What can hang from each mark
z_352: z_952
z_801: z_76
z_952: z_76 z_584 z_837 z_908
z_76: z_801 z_864 z_952
z_247: z_864 z_952
z_908: z_864 z_952
z_864: z_125 z_908
z_125: z_952

Every row comes from one small tree of marks. The marks that hang from a mark follow it in brackets, in the order of their numbers. Every link used is in the known rows. Which tree was each row made from?
Known rows
z_908(z_864): [ 0.38  0.20 -1.93 -0.02 -0.34  0.41  1.05 -1.44 -3.20 -1.71  1.46  0.33
 -0.27 -1.51  1.69 -1.96 -1.17  1.53  0.74  1.13  0.90  0.98  5.44 -0.28
 -1.98]
z_352(z_952(z_76(z_801) z_584 z_837 z_908(z_864))): [-0.80  0.28 -2.28 -0.81 -0.17  0.04  3.14  0.14  0.07  0.54  0.14  0.30
 -0.72 -0.97 -0.76 -0.97  2.01 -1.98 -1.67 -3.15 -4.10  0.57 -3.83  0.13
  1.93]
z_864(z_908(z_952(z_76 z_584 z_837))): [ 0.60  1.60  0.38  0.17  1.18  1.82 -0.97  0.11  0.93  2.81 -1.00 -1.23
  1.01  0.83 -0.41  3.33 -2.24 -1.12 -0.49  1.18  0.34 -1.22 -3.47 -0.91
  2.97]
z_801(z_76(z_864(z_125 z_908) z_952(z_837))): [-0.12 -1.09  1.15  3.27 -2.67  0.78 -4.47 -0.01  1.69  1.74  1.85 -2.59
  0.17 -1.57 -0.43  0.45  0.97 -2.55  1.40  5.02  3.95 -0.62  2.89  0.98
 -1.70]
z_352(z_952(z_584 z_908(z_864))): [ 0.41 -0.36  0.69 -2.36 -0.29 -0.54  2.07 -0.04  0.48 -0.29 -1.87  1.77
  0.24  0.30  0.99 -2.20 -0.24  1.05 -0.36 -2.82 -3.84  1.26  3.46  0.03
  1.43]
z_76(z_864 z_952(z_837 z_908)): [-0.17  1.00  0.18  2.15 -0.99 -2.49 -3.56 -1.45 -1.48 -1.74  1.00  1.17
 -1.06 -1.20 -0.34 -0.83  0.97  0.91 -0.24 -1.61  0.86  2.58  4.47  0.51
 -0.27]
z_864(z_125(z_952(z_76 z_584 z_837 z_908))): [-0.04 -0.99  2.35 -3.81  0.11 -1.34  1.98  0.33  1.95  1.29 -0.93  0.77
  0.22  2.27 -1.25  0.59 -0.63  0.53  0.40 -2.47 -2.02 -1.27 -3.72 -0.86
 -0.58]
z_908(z_864(z_125) z_952(z_76 z_584 z_837)): [ 0.87 -0.07 -1.65  0.54  0.79  1.70  2.86  0.53  0.34 -0.90 -0.55 -1.14
  0.99 -0.37 -0.23  1.13  0.54 -1.43 -1.12  2.27  0.35 -1.44 -5.45 -0.20
  2.08]
z_247(z_864): [ 0.83  1.10 -1.21  3.01 -0.46  0.35 -1.05 -1.02 -4.20 -1.14  1.92 -1.12
  0.64 -0.61  1.62 -1.05 -3.94  0.86  0.58  1.17  1.78  1.46  5.50 -0.39
 -1.72]
z_952(z_76(z_801) z_584 z_837 z_908(z_864(z_125))): [-1.44 -1.56 -1.26 -2.82 -0.54 -0.10  4.11  1.03  0.13 -0.73 -1.77 -3.03
 -0.70 -2.96 -1.22 -2.65  2.07 -1.25 -1.45 -0.52 -3.34 -1.10 -6.81 -0.30
 -1.43]
z_801(z_76(z_864(z_125 z_908))): [-0.27 -1.52  1.92  0.89 -0.18  1.84 -2.46  0.51  0.00  1.61  1.25 -5.12
  0.67 -2.28  0.75 -0.60 -1.19 -0.57  1.67  5.26  3.98 -1.35  3.52  0.18
 -3.61]
z_801(z_76(z_864 z_952(z_584 z_837 z_908))): [-0.11 -1.46  2.37  2.49 -1.46 -1.67 -1.62 -1.15  0.20  1.03  1.87 -1.88
 -1.37  0.25 -1.28  0.23  0.57 -1.98 -1.02 -1.50 -3.82  1.46  2.65  1.72
 -1.44]
z_801(z_76(z_864(z_125) z_952(z_584 z_837 z_908))): [-0.22 -2.67  2.99  1.29 -2.18 -1.14 -1.47  0.04  1.86  0.61  0.60 -2.09
 -0.62  0.14 -1.37 -0.29  1.53 -2.07 -0.36  0.38 -2.77  0.41  0.61  1.58
 -2.10]
z_908(z_864 z_952(z_76(z_801) z_837)): [-0.33  2.27 -4.44  1.75  0.68  1.70  3.05 -1.15 -2.08 -1.41  2.98  0.15
 -1.23 -2.24  0.60  1.20  3.80 -1.26 -0.57  0.16  1.70  0.25 -1.96 -0.10
 -0.10]
z_76(z_864(z_125 z_908(z_952))): [ 0.12  1.29  1.18  0.48  1.09  1.81 -2.34  1.03  0.67 -1.20 -1.80 -0.05
  0.76 -1.26  1.72  0.88  2.00  2.06  1.32  3.86  6.36 -0.98  2.63 -0.14
  0.09]
z_125(z_952(z_76(z_864) z_584 z_837 z_908)): [-0.11  0.49  1.18  0.02  2.30 -2.43  0.54 -0.27 -0.82 -0.01  0.87 -0.46
 -0.92  0.56 -1.51  0.84 -0.33  0.73 -1.56 -3.26 -1.02 -0.07 -1.91  0.21
  1.08]
z_952(z_76): [ 0.58  0.18 -0.64  0.63  0.89  1.19 -1.14 -1.03 -3.49  1.52  2.69 -1.08
  0.83  1.10  0.58  0.39 -3.25  0.30  1.20 -0.26 -0.21  0.51  3.47 -1.36
 -2.50]
z_247(z_952): [ 0.42 -0.20 -1.06 -0.73 -1.13 -0.98 -1.36 -1.73  0.06  0.07  2.31  5.61
 -0.28  3.51  1.88 -1.19 -1.57  1.93  2.82 -2.06 -0.25  2.31  8.01 -0.43
 -2.37]
z_952(z_76 z_584 z_908(z_864)): [-0.01 -1.29  1.03 -2.66  1.37 -0.86  2.98  0.40 -1.46  0.61 -1.47 -4.14
  0.49 -1.48 -0.40 -3.30 -1.66  0.33 -1.35 -2.38 -4.65 -0.17  0.23 -1.32
 -0.51]
z_125(z_952): [ 0.53  0.87  0.33 -1.10 -0.40 -0.26  0.19 -1.82 -1.08  0.00  2.47  5.31
 -0.91  3.56  1.72  1.49  0.21  2.87  2.57 -1.62  1.16  0.72  7.47  0.24
 -2.96]
z_247(z_864(z_125) z_952(z_76 z_584 z_837)): [ 0.85 -1.20 -1.88  2.57 -1.05 -0.79 -0.56  0.96  1.05  0.38  0.91 -0.03
  1.75  2.12 -0.73 -1.56 -3.82 -2.38 -0.10  0.75 -0.49 -0.01 -2.71 -0.73
  1.49]
z_908(z_864 z_952): [ 0.86  1.65 -1.56  0.24  0.47  1.09  2.28 -1.39 -1.73 -2.20  0.98  1.80
 -0.27 -0.90  2.33  0.09  1.65  1.81  0.72  0.51  2.11  0.99  5.17 -0.05
 -0.37]
z_908(z_864(z_125) z_952(z_76(z_801) z_584 z_837)): [-0.43  0.00 -2.95  0.26 -0.04  2.29  4.36  0.81  0.55 -1.33 -0.21  0.23
 -0.67 -0.52 -0.22  1.35  4.86 -1.93 -1.02  1.31 -0.77 -1.60 -6.45  0.76
  0.26]

Which tree is each row?
[ 0.38  0.59 -1.07  1.77 -1.92 -1.49 -2.09  0.11  1.92  0.83 -0.77  0.94
  0.60  0.60  0.17 -1.75 -4.67 -0.88  0.04  0.92  0.66  0.65  1.07 -0.34
  2.96] | z_247(z_864(z_908) z_952(z_584 z_837))
[ 0.62 -0.23 -0.47  1.98 -2.83 -0.20 -2.53 -1.44 -0.15  0.54  0.73  4.60
 -0.80  3.93 -0.31  2.04 -0.59 -0.60  0.39 -0.71 -3.30  1.29  3.06  1.25
 -0.15] | z_76(z_952(z_584 z_837))
[-0.40  0.74 -1.04  3.11  2.56  1.96  1.07  0.61 -2.01 -0.49  1.12  0.64
 -1.46  1.95  0.27  2.76  5.18 -0.26 -1.17 -1.45 -1.62 -0.37 -0.38  1.50
 -0.74] | z_908(z_952(z_76(z_801 z_864) z_584))
[-0.23 -0.24 -0.52 -2.31 -0.38 -1.60  2.38 -1.10 -1.19 -1.60 -1.47 -1.24
 -0.73 -2.80 -0.24 -2.29 -2.49  0.90 -1.57 -0.93 -2.84  0.99 -1.31 -0.15
  0.48] | z_952(z_584 z_837 z_908(z_864))
[-0.37 -0.29 -0.92 -3.12 -1.18 -1.09  1.84 -0.74 -0.70 -2.62 -1.16 -1.79
  0.21 -4.54  0.42 -3.35 -1.77  1.33  0.20  1.47  1.87  0.65 -1.22 -1.05
 -1.12] | z_952(z_837 z_908(z_864(z_125)))
[ 0.64  0.69  1.98 -0.73  1.69  2.19 -0.25  0.86  1.09  3.26 -1.80 -1.22
  1.22  2.14  0.41  2.23 -0.82 -0.03  0.26  0.18 -0.94 -1.57  0.41 -1.09
  1.31] | z_864(z_908(z_952(z_76 z_584)))
[ 0.00  0.54 -0.65 -0.63 -2.52 -2.35 -0.02 -1.68 -0.35 -1.54  0.24  0.88
 -0.80 -2.42  0.13 -2.80  0.99  0.41  0.05 -1.56 -0.51  2.18  4.36 -0.25
 -0.12] | z_76(z_952(z_837 z_908(z_864)))
[ 0.50  0.38  0.38 -0.70  0.51 -0.16 -0.74 -0.41 -0.02  2.47  0.27  0.62
  1.15  1.73 -0.93  1.35 -3.81 -1.20 -0.69 -3.25 -3.54  1.18 -2.35 -0.91
  2.50] | z_352(z_952(z_76 z_584 z_837 z_908))
[-0.19  0.02  0.97 -2.32 -0.48 -1.26  0.08 -1.45 -1.12 -0.08 -1.10  0.41
 -0.57  0.06 -0.31  0.13 -3.99  1.27 -0.59 -1.89 -3.38  1.48 -0.88 -0.26
 -0.49] | z_952(z_584 z_837 z_908)
[-1.33 -0.98  1.11 -4.04 -0.62 -0.82  3.43  0.63  2.17  1.02 -0.65  1.94
 -1.42  2.14 -1.20  0.81  3.65  0.08  0.43 -3.33 -3.09 -1.39 -4.89  0.09
 -2.29] | z_864(z_125(z_952(z_76(z_801) z_584 z_837 z_908)))
[ 0.91  0.83 -2.42  4.87  1.63  1.14 -2.75 -0.12 -2.32  0.60  2.62  1.04
  0.70  1.79 -0.78  2.86 -2.69 -2.02 -1.55  0.23 -0.11  0.76 -1.97  0.88
  3.65] | z_352(z_952(z_76(z_864) z_584 z_837))
[ 0.22 -0.63 -0.34 -2.49 -1.44 -0.37  1.87  0.37  1.87 -1.26 -2.26  1.68
  0.74 -0.97  0.11 -1.55 -0.75 -0.10 -0.45 -0.02 -1.39  0.58 -2.56  0.11
  2.36] | z_352(z_952(z_584 z_837 z_908(z_864(z_125))))
[ 0.14  0.67  0.89  2.29  0.17  2.09 -1.85 -0.25  1.18  0.50  1.73 -3.65
  0.45 -2.76  0.61  2.41  0.15 -1.34  0.85  5.52  6.47 -0.97 -0.67  0.53
 -0.50] | z_801(z_76(z_864(z_125 z_908(z_952(z_837)))))
[ 0.28 -1.39  0.31 -0.27 -0.75 -2.49  0.40  1.18  2.10  0.47 -1.03 -1.97
  1.70  0.50 -1.10 -3.52 -3.63 -1.59 -0.54 -1.80 -1.94  0.42 -3.48 -1.63
  1.35] | z_247(z_864(z_125) z_952(z_76 z_584 z_837 z_908))
[ 0.34  0.99  1.83 -2.20 -0.39  2.30 -1.13  0.51  1.99  0.60 -2.36  1.08
  1.21  0.50  2.02  1.22  0.88  2.02  2.62  2.95  4.37 -0.99  2.97 -1.07
 -0.89] | z_864(z_125 z_908(z_952))
[-0.12 -2.49  1.62 -3.80  0.67 -0.36  3.22  1.51  0.14  0.23 -2.84 -4.36
  1.18 -1.55 -0.48 -3.82 -0.70  0.32 -0.66 -0.61 -3.60 -1.37 -1.91 -1.39
 -1.07] | z_952(z_76 z_584 z_908(z_864(z_125)))
[ 0.54  0.30  0.61  2.57  1.94  1.66 -3.49  1.67 -0.20  2.84 -0.49 -0.81
  1.57  1.52 -0.13  1.08 -1.50 -1.08 -0.51  0.88  0.26 -0.91  1.31  0.05
  3.27] | z_352(z_952(z_76(z_864(z_908)) z_584))
[ 0.37 -0.06 -0.47  2.40  0.83  1.86 -3.86  2.05  1.24  1.86 -1.21 -0.92
  2.04  0.19 -1.03  1.65 -2.13 -2.17 -0.60  3.56  2.62 -1.65 -4.63  0.07
  4.29] | z_352(z_952(z_76(z_864(z_125 z_908)) z_584 z_837))
[-1.66 -0.41  0.61 -1.90 -0.39 -1.65  2.25  0.39  1.37 -2.40 -1.11  3.69
 -2.84  0.51 -0.52  0.40  5.32  1.85 -0.34 -2.03 -0.52 -0.50 -2.81  2.01
 -1.87] | z_76(z_801 z_864(z_125(z_952(z_584 z_837 z_908))))
[ 0.48  0.70  1.68 -1.50  0.85  2.70 -1.10  1.21  1.57  2.29 -1.25 -1.82
  2.18  0.35  1.03  1.20  0.27  0.41  2.03  2.45  3.58 -1.89  0.62 -1.97
 -0.33] | z_864(z_125 z_908(z_952(z_76)))
[-1.23  0.95 -1.03  1.44  1.08  0.13 -0.35  0.78  0.23  1.31  0.71  0.70
 -1.99  0.61 -1.18  2.22  3.16 -0.63 -0.89 -0.10  0.95 -2.02 -2.78  1.38
  0.81] | z_125(z_952(z_76(z_801 z_864(z_908)) z_584 z_837))
[-0.34 -1.76  0.33 -0.73  0.80 -2.59 -0.85  1.01  2.06 -0.41 -0.68 -0.36
  0.40  0.68 -1.46 -2.40 -1.16 -0.29 -0.66 -1.94 -1.38  0.34 -3.19 -0.57
  1.06] | z_247(z_952(z_76(z_864(z_125)) z_584 z_837 z_908))
[ 0.88  0.75  0.25  3.30  3.31  1.41 -0.24  0.36 -2.19 -0.18  0.99 -0.51
  0.24  1.88  0.26  2.57  1.09  0.14 -1.23 -0.56 -0.54 -0.22  0.67  0.53
  1.03] | z_908(z_952(z_76(z_864) z_584))
[-0.11  1.56  0.96 -3.09 -0.54 -2.39  0.69 -2.34 -0.30 -0.45  1.34  3.44
 -1.24  0.48  0.48  0.71 -1.16  2.72  1.39 -3.26  1.14  1.55  2.94 -0.52
 -1.39] | z_125(z_952(z_837 z_908))
[ 0.33  1.17 -1.47  2.78  0.75  1.84 -4.58  1.30  0.25  1.25  0.65 -1.37
  2.17 -1.65 -0.29  1.09 -2.11 -1.63  0.48  4.19  6.15 -0.89 -2.31 -0.78
  3.27] | z_352(z_952(z_76(z_864(z_125 z_908)) z_837))
[-1.16  1.01 -0.75  0.90 -0.02  2.11 -0.49  1.36  1.77 -1.47 -2.69  1.38
 -1.30 -0.96  0.27  2.59  4.87  0.02 -0.52  3.38  2.90 -1.59 -4.58  1.87
  0.90] | z_76(z_801 z_864(z_125 z_908(z_952(z_584 z_837))))
[ 0.36 -0.46 -0.52 -2.21 -1.02 -0.05  2.89 -0.40  0.30 -2.05  0.66  3.67
 -0.39  0.69  1.71 -1.42  2.55  2.41  2.27  1.08  2.76 -0.79  4.92  0.28
 -2.51] | z_908(z_864(z_125(z_952)))
[-1.53 -1.27  0.42  0.46 -2.47 -1.28 -0.91  0.76  1.31 -1.91 -1.96  2.67
 -2.27  0.41 -1.04 -0.61  6.09 -0.13 -0.66 -1.41 -2.71  0.54 -0.96  2.15
 -1.67] | z_76(z_801 z_864(z_125) z_952(z_584 z_837 z_908))
[-0.39 -0.45  1.91 -1.82  0.31 -2.26  0.70  0.14  1.09 -2.06 -1.43  2.18
 -1.16  0.52 -0.60  0.33  1.34  2.24 -0.35 -1.10  0.56 -0.31 -1.75  1.18
 -0.17] | z_76(z_864(z_125(z_952(z_584 z_837 z_908))))
[-0.20  0.29  0.85  0.39  2.66 -1.04 -1.38 -0.21 -3.77 -0.26  1.20 -4.26
  0.39 -2.26 -0.11 -1.84 -1.79  1.36 -0.52 -1.85  0.43  1.03  2.60 -1.30
 -1.58] | z_952(z_76(z_864) z_908)
